Each row comes from the steps of one path. Every step used is in the known rows, and no mark comes twice. Write the path behind each row, first mark first.
Known rows:
G-S-M-Z-X-Y-L: [-43   1 -36 -33  27  30 -28  21   6  22   8  42 -16  15 -32 -27  21 -54
   4  15 -13 -27  54  28  -6 -24 -41 -13 -34 -15  31   5  -7 -12 -20  -5]
L-Y-X-Z: [-42 -41 -25  11  17   5 -65  -1  -5 -13  30  17  -9  20 -12 -19  -6 -82
  17  13 -11   0  73  11 -42  18 -40  20 -46   3  29   8   0  -1 -42   1]
N-A-G-S-M-Z-X-Y-L: [-24  -2 -20 -27  33  30 -39  28   2  26   4  31 -16  -1 -25 -32  24 -39
   5   4   2 -48  29  14  -2 -11 -26 -28 -18 -15  41   5   0 -11 -22 -22]
N-A-G-S-M: [ 18  -9  15  15  61  33 -12  -2  -2  -9 -30  49  13   9 -48   5  13 -20
 -20 -38  23  -1  -3 -23 -16   2  -5  -2  -9  10  25  14  -9  -5   3   7]
V-N-A-G-S-M-Z-X-Y: [ -3   7  -9   0  72  34 -23  33   8  14   7  -5 -23   6 -17 -32 -13 -33
  -6   7  -1 -38  11 -10   4 -13 -36 -15 -31  -2  -9  18 -18  30  -8 -16]
T-E-U: [  5 -30 -37 -23  29  58  23 -34  47 -36  13  37  -8  -7 -26  -8   8 -55
  31 -29   4  47  49 -29   1   3  -7  29 -18  35  48  22   3 -33 -20  27]
Q-R-V-N-A-G-S-M-Z: [ 21 -13  11   0  42  37 -14  27  43  11 -34  11 -18  -5  -4 -10  14 -33
 -34  -8   8   1  -2 -12  -4 -26   8   0  16  -5 -13 -30 -32  32   3   7]
L-Y-X-Z-M-S-G-A: [-23 -56 -27  36  20  11 -25  18   6  31  30  33 -23  41  18  14 -16 -40
 -19  35   0   1  22  15  -4  18 -12   8  17  64  17  12  22   9 -24 -14]
S-G: [ 15   7  -3  14  43  17 -16   6  12 -20  -9  49  21   9 -12  27  18 -25
  27 -13   1  31  15 -48 -18  -6 -10  26 -34  47  17   8  -2 -15   9  17]
L-Y-X-Z-M-S-G-A-N: [-31 -55  -8  51  19   5 -29  32  15   0  32  45 -35  23  28 -21 -23 -36
 -12   5   7   2   8   4 -60  36  -4  10   9  72   8   6  11  21 -33 -36]
Z-M: [-18 -21 -11  16  20  15  -9  -7  17   5 -15  19 -29   9  12  17  14 -31
  25   8  29   2  34  -9 -17   4 -22  12 -25  23 -21   4 -22  13  23  18]
T-E-U-L-Y: [ -2 -18 -31 -23  33  27   1  -7  20 -32  29  62  -7  -3 -41  14   7 -70
  31 -10 -19   1  52 -15  -1  30 -12  -1 -35  21  43  11   9 -50 -45  22]
U-E-T-Q: [-14 -26 -13 -18  17  25 -30 -46  24 -49 -36   0  13  38 -38  28  23 -73
  58 -52 -38  42  62  -6 -40  22 -25 -16 -35  39  -5  26   3 -46 -10  23]
Z-M-S-G-A-N-V-R-Q: [  2 -28  13   9  -1  33  -7  23  28   0 -15  35 -16   6   5   7 -26  -9
  -3 -13   4  24  12  -4 -50  41  11  -7  52  67 -10 -39 -15  44  -2 -32]
L-Y-X: [-37 -47 -25 -15  16  14 -33  10  -7 -22  18  51 -13  27  -8 -11  -3 -53
  16  -1 -33  -2  60   2 -10  14 -21  24 -36  38  33  12   9 -13 -43  10]
E-T-Q-R-V-N-A-G: [ 27 -39  15  10  60  29 -40 -23  48 -38 -46  -1   3 -23  -1  -4  13 -28
  37 -38  -2   6 -14 -13 -22  52  25  15  12  46  -3  -5 -23   4  -5 -10]
S-M-Z-X: [-23  30 -32   0  31  26  -9  44  26  10 -13  48 -35  25  23 -18   9 -23
  16  -1 -34 -16  22 -23  -1 -43 -22 -11 -17 -24 -27   3  -8   2  33   9]
M-S-G-A-N-V-R: [-11 -40  28  10 -24  29 -18  40  29 -41  -8  14 -22 -13  12 -12  -9   6
 -13  -8  -1   2  -1 -20 -49  27  21  -1  48  64  -3 -25  17  36   3 -18]
E-U-L-Y-X-Z: [-33 -48 -25   6  25  25 -72   7   6 -20  40  26  -7  17 -44 -19   3 -87
  18  14  -1 -14  73  16 -31  27 -38  -3 -43 -22  50   8   1 -16 -56  -6]
X-Z-M-S: [-23 -25  -6  28  -7  20 -21  13  31  23   2 -23 -19 -14   5   7  -2 -51
   0  11   3   4  32  21 -20 -24 -25 -13 -18  11 -27 -15  -7  14   6  -9]
R-V: [ -7  -8 -31  -8  10  42 -16 -23  79 -20   5  27   6  -9  -7  18   2 -52
  18 -11 -14  32  26  -7 -36  -6  -2  36 -21  15  -7 -32 -32  -3  -9  17]
S-M-Z-X-Y-L: [-45  12 -37 -32  22  26 -34  27   7   6  17  40 -25  13  -3 -33  35 -46
  22  12 -23 -33  42  16 -16 -17 -44 -10 -29 -26  24   1  -9 -11 -14  -9]
N-V-R-Q: [ -1 -12   2 -29  -3  37 -19  -5  22 -26 -22  32   2   0 -16  11 -12 -31
  21 -24  -9  27  43 -13 -42  35  -7   5  13  29  -5 -41 -25  20  -5  -1]
U-L-Y-X-Z-M: [-38 -39 -22  33  18  -2 -58  15  -9  12  14  15 -25  19 -16  -6  13 -68
  22  36  30 -28  71  24 -36  27 -38 -14 -34 -10  14  11 -17  17 -15  -2]
R-V-N-A: [ 32 -26   2   2  49  61 -42 -12  68 -28  -6 -17   5 -17   2   9 -10 -19
  12 -32  11  -2  -5 -19 -59  23  15  43  -6  58 -17   4 -34  36  -9 -10]
Z-M-S-G-A-N-V-R: [-13 -42  29  25 -21  25 -13  41  24 -24 -10   9 -37  -7  18 -11  -6  12
 -14   7  15  -5   0 -14 -47  29  22  -5  55  65  -8 -20  13  52  14 -20]
M-S-G-A-N-V: [  3 -34  20   3 -24  39 -16  40  11 -23  12   8 -12 -28  35   1  -5 -21
 -18 -18 -14   7 -10 -45 -71  15  28  -4  28  64 -10 -31   5  19 -10 -16]
U-L-Y-X-Z-M-S-G-A: [-19 -50 -24  35  16  10 -36  30   3  24  27  38 -15  32   2  19  -5 -44
 -19  34   4 -16  27  19  -6  27 -15 -17  13  45  22  12  20   0 -30 -16]
S-G-A-N-V-R-Q: [  4 -20   7  -5   8  32 -18   8  25 -27 -15  55  -3  12   0   6 -21 -17
   9 -27   2  31  16 -23 -60  56   6   9  35  62   4 -34 -17  28 -10 -18]
U-E: [  4   6 -29 -11   3  22 -34  20  22 -39  -8  -7   9  27 -32  20  33 -63
  27 -22   9  -9  59 -29 -22 -14 -34 -10 -39  -7   0  -1 -18 -41   0  18]
U-L-Y: [-14  -6 -15 -17  22   5 -24   7   6 -29  13  59  -3   1 -24  29   5 -60
  26  -4 -23 -18  41 -10 -16  28 -21  -9 -49  14   6  -5  -2 -42 -32  19]
U-E-T: [-17 -16 -31 -10  28  39 -32 -24  14 -46 -25   1   8  24 -39  15  53 -65
  42 -27   0 -11  55   4 -19 -10 -17 -10 -20  21 -37  10  -6 -54  -5  20]
M-S-G-A: [ -2 -34 -18   9  15  28  -5   8  29   3   6  42  -3  19  21  34  -9 -22
 -16  -1  -9  20  -3 -13   0   5  -3  11  13  71   1   2  16 -17 -10   1]
E-U-L-Y-X-Z-M-S-G: [  2 -28  -5  38  36  29 -30  48  10  22  26  24   1  10 -44   7   9 -44
   4  23  -2  -5  32   4   2 -10 -11 -18 -12  20  43   4  18  -1 -24 -24]
M-S-G-A-N-V-R-Q: [  4 -23  11  -6  -5  38 -10  20  31 -17 -11  41  -2   1  -1   4 -28 -15
  -3 -27 -12  30  10 -10 -52  41  12  -3  44  67  -5 -41  -9  26 -13 -29]
Q-R: [ -9 -17 -24  -2  29 -16  -8 -10  20 -29 -35  29 -18   4   1  19  29 -59
  21  -4 -38  14  33  -6 -19  12 -19  42 -11  27 -20 -21 -26  -8  17  50]

Write each row's path:
[-42 -44 -22  35  22   0 -48   1  -8  18  17   8 -35  27   1 -10   4 -64
  19  35  23 -12  66  18 -32  17 -36  11 -29   7   9  14 -12  26 -10  -1]
L-Y-X-Z-M
[-34  26 -35 -12  43  18 -13  25   7   4  23  13 -34  22   6 -17   6 -50
  12  12 -40 -23  32 -12 -10 -27 -58  -5 -39 -21 -25   6 -16  15  -1   7]
S-M-Z-X-Y
[ 29 -37  12   4  49  53 -24 -13  49   2 -29  12  24 -25 -50   4 -26 -28
 -11 -21  47   7  10  -6   0  10  17   6 -21  44  21  -5 -19   2 -18  -5]
R-V-N-A-G-S
[ -4 -20  23 -12 -20  34 -25  24   7 -48   2   4  -9 -40  22  -9   5 -32
   9 -31  -8   4  15 -54 -89  14  16   3  -8  33 -13 -33 -15  18  -3   0]
A-N-V
[ -5 -18  -1  45  20  18 -29  40   7  22   1   7   6   7 -13   5  12 -34
   2  14   3  13  30  -4 -14 -25 -14  -2 -13  37  19   3   6  18   2 -16]
Y-X-Z-M-S-G
[ 26 -41  20   1  51  43 -25  -7  22  -4 -35  14  19 -21 -46   4 -23 -22
  -7 -25  54   0  12 -15   5  15   6   0 -31  48  21  10  -8  -8 -13  -3]
V-N-A-G-S
[-10 -31   0  26  15  22  -9  20  40 -29   7  54 -13   4  32  -3 -17 -17
  -7 -28   1  22 -17 -22 -56  24   7  12   3  79  -9  -5   5  -5 -18 -18]
M-S-G-A-N
[-40 -42 -19  36  14   9 -52   3  -1  11   3  -2 -27  20   0 -13  13 -58
  20  28  38  -6  65  16 -39  10 -39   6 -27  -1   5  14 -21  30   1   0]
Y-X-Z-M
[ -1  18 -16   4  44  28 -14  44  20  29 -26  40 -25  10   2 -19  -2 -15
  -2  -7 -10 -30  11 -26  12 -35  -4 -29  -5 -14 -10   6   0   4  26  -3]
N-A-G-S-M-Z-X
[-38 -40 -22  13   7  16 -71   0   4 -21  12   4   2   9 -15 -23   5 -74
  17   4   8   6  70  10 -48  10 -43  13 -44 -10  22   8 -11   4 -28   1]
Y-X-Z
[ 18 -17  15   1  27  22 -38   3  14 -27 -20  19   2 -29  14   4  13 -15
  26 -36  28 -18  -7 -48  -8  26   6  -7 -15  18   9  -7  -2 -17  -6  -6]
N-A-G
[ -7 -20  -5  43  27   9 -24  38   1  29  16  17  -1  14 -13   8   2 -40
   2  22 -12   9  32  -2  -9 -18 -13   3 -14  47  23   5  16  14  -9 -17]
L-Y-X-Z-M-S-G
[  7  12  -7  11  59  42 -20  52  26  21 -29  30 -23   9   1 -31 -11  -4
  -2  -6   3 -34   1 -21  13 -28   1 -21  -7  -6 -14  14 -11  18  26 -14]
V-N-A-G-S-M-Z-X
[-28  16 -37 -14  12  22 -13  36  38  14 -11  31 -35  10  30 -13  -5 -33
  26   7 -30 -13  38 -21   9 -39 -19 -13 -30  -8 -32  -5  -3  -7  23  12]
M-Z-X
[-11 -31   2 -18  -6  36 -19  -2  30 -32 -15  46 -15   8   5  -1 -27 -24
   8 -28   0  24  26 -11 -63  61   2   6  34  50 -10 -38 -23  25 -15 -16]
G-A-N-V-R-Q
[ 10  15 -15  12  57  51 -20  44  54  27 -23  26 -20   5  -3 -30 -12 -11
  -7  -1  -2 -25  -3 -12   6 -32  10 -13   3 -11 -11  -1 -20  25  22 -16]
R-V-N-A-G-S-M-Z-X
[-14   8  -1 -18   9  31 -11  25  17 -10 -10  34 -26  10  27   0  29 -35
  -8 -16  -9   9  20 -33 -13 -40 -25 -11 -15 -24 -25 -19 -12   3   5  17]
S-M-Z
[-32 -35 -11  26  -8  13 -37  38  10  22  17  -6 -19  -8 -15  -1   2 -63
  -3  23  -8 -24  52  37 -16  -6 -27 -33 -21   2  -3  -9   3   7 -23 -18]
U-L-Y-X-Z-M-S
[ 35 -30  -2   8  57  41 -37 -11  65 -27 -18 -17  -3 -16   3  11   0 -29
  10 -25  -8  -3  -4 -10 -56  28  16  54   8  60 -22  -5 -43  41   1   3]
Q-R-V-N-A
[-21  20 -31  -1  35  29  -2  37  26  25 -22  48 -26  28  -5 -14  -5 -31
  -1   3 -26 -10  32 -11   8 -50 -18 -16 -21 -14 -20   7  -6   1  28  14]
G-S-M-Z-X
[-12 -36   1  40  17  15  -6  24  35  -9   5  48 -28   9  37  -1 -14 -11
  -7 -14  17  12 -16 -16 -51  25   6   9  13  78 -16  -3   1  12  -5 -22]
Z-M-S-G-A-N
[ -6 -38 -18  25  18  23  -1  11  26  19   3  35 -18  26  27  34  -6 -16
 -16  14   6  13  -2  -5   4   8  -4   5  20  72  -7   5  12   0   3  -2]
Z-M-S-G-A
[ 31 -40   6   9  54  33 -19 -10  47   3 -41  10  14 -22 -49   5 -15 -38
 -13 -12  30   7  11   1   1  15  18  18  -6  46  16 -14 -25   6  -7   8]
Q-R-V-N-A-G-S
[ -2 -29   3  -5  26  27  -9 -11  17   0 -34  43  20 -14 -50   8 -14 -41
  -3 -13  40  18  32 -10  23  -1  -7  -8 -45  23  27  -6  -2 -35 -11  16]
A-G-S
[-27 -46  19  -1 -25  27 -27  15  27 -56 -10  19 -33  -7  18 -16  -7  -2
  -3 -10  12  -4  14 -19 -61  46  12   8  37  49  -7 -22   4  34   0  -2]
G-A-N-V-R
[-28 -52  -5  53  12  12 -34  32  23  -5  16  35 -27  16  28 -24 -15 -29
 -12  -2  23   6   7   3 -66  30  -6   5  10  62   4   6   1  24 -20 -35]
Y-X-Z-M-S-G-A-N
[-26  18 -26  -8  49  19  -9  28   3  18  10  18 -25  13 -19 -25  -6 -48
  -1  17 -13 -24  29  -8  18 -27 -50 -22 -42 -23  -4   3 -10   5  -7   2]
A-G-S-M-Z-X-Y
[-11 -41  12 -10 -24  36 -23  17   9 -39  10  13 -25 -22  40  -4  -5 -29
  -7 -20  -1   0   6 -44 -82  34  19   4  17  49 -15 -26  -8  18 -11  -1]
G-A-N-V
[ 32 -21  16   9  44  47 -43   6  49 -30 -17   3  10 -37   9 -11   0  -8
  21 -29  40 -13 -22 -35 -16  31  21  12  -8  24   7 -13 -26   8 -10 -24]
R-V-N-A-G
[ 12  -2   4  31  26  20   2  31  19  17 -10  21   4  -2  -5  27  12 -16
   8   2  -3  19   8 -20  -1 -29  -4   3 -12  54  -1  -3   6   6  18  -6]
Z-M-S-G
[ 14   3   4  14  22  27  -5  28  24  -5  -6  27  22  -7 -12  27   7 -23
   7 -15 -24  30   6 -29  -5 -31  -3   7 -22  53   7  -8  12 -14   4   0]
M-S-G
[-11  -9 -12 -20  19  28 -16 -20  39 -28 -28  58   3  18 -24  10 -16 -33
  30 -31  -2  36  43   4 -26  37 -25  16  -6  32  -5 -24 -27   2  -8   0]
V-R-Q
[-11 -28  -3  25  29  14 -15   8  32 -38   4  69 -14  14  31   0  -9 -18
   4 -25  17  21 -10 -34 -64  41   2  24  -3  76  -4   4  -4  -5 -15  -8]
S-G-A-N
[ 16 -14  28  -8  39  47 -18  32  18   5 -29  15 -12  -5  -1 -13   7 -18
 -29 -21  32  -4   1 -28   2 -28  -4 -19  -8  -3  -6  -7 -14  18  -2  -7]
V-N-A-G-S-M-Z
[  8  -7  17 -13  22  34 -13  24  13  14 -26  25 -14  -3  -2   1  14 -28
 -28 -23  19  -4  11 -35   3 -34  -7 -29  -6 -11  -4 -14  -3   4  -2   6]
N-A-G-S-M-Z
[-10 -37 -19  38  18  18 -19   9  24  26  12  21 -15  25  23  28  -8 -33
 -16  24  16  12   7   3 -12  10 -14   5  16  55  -6   5   9   6   0  -8]
X-Z-M-S-G-A
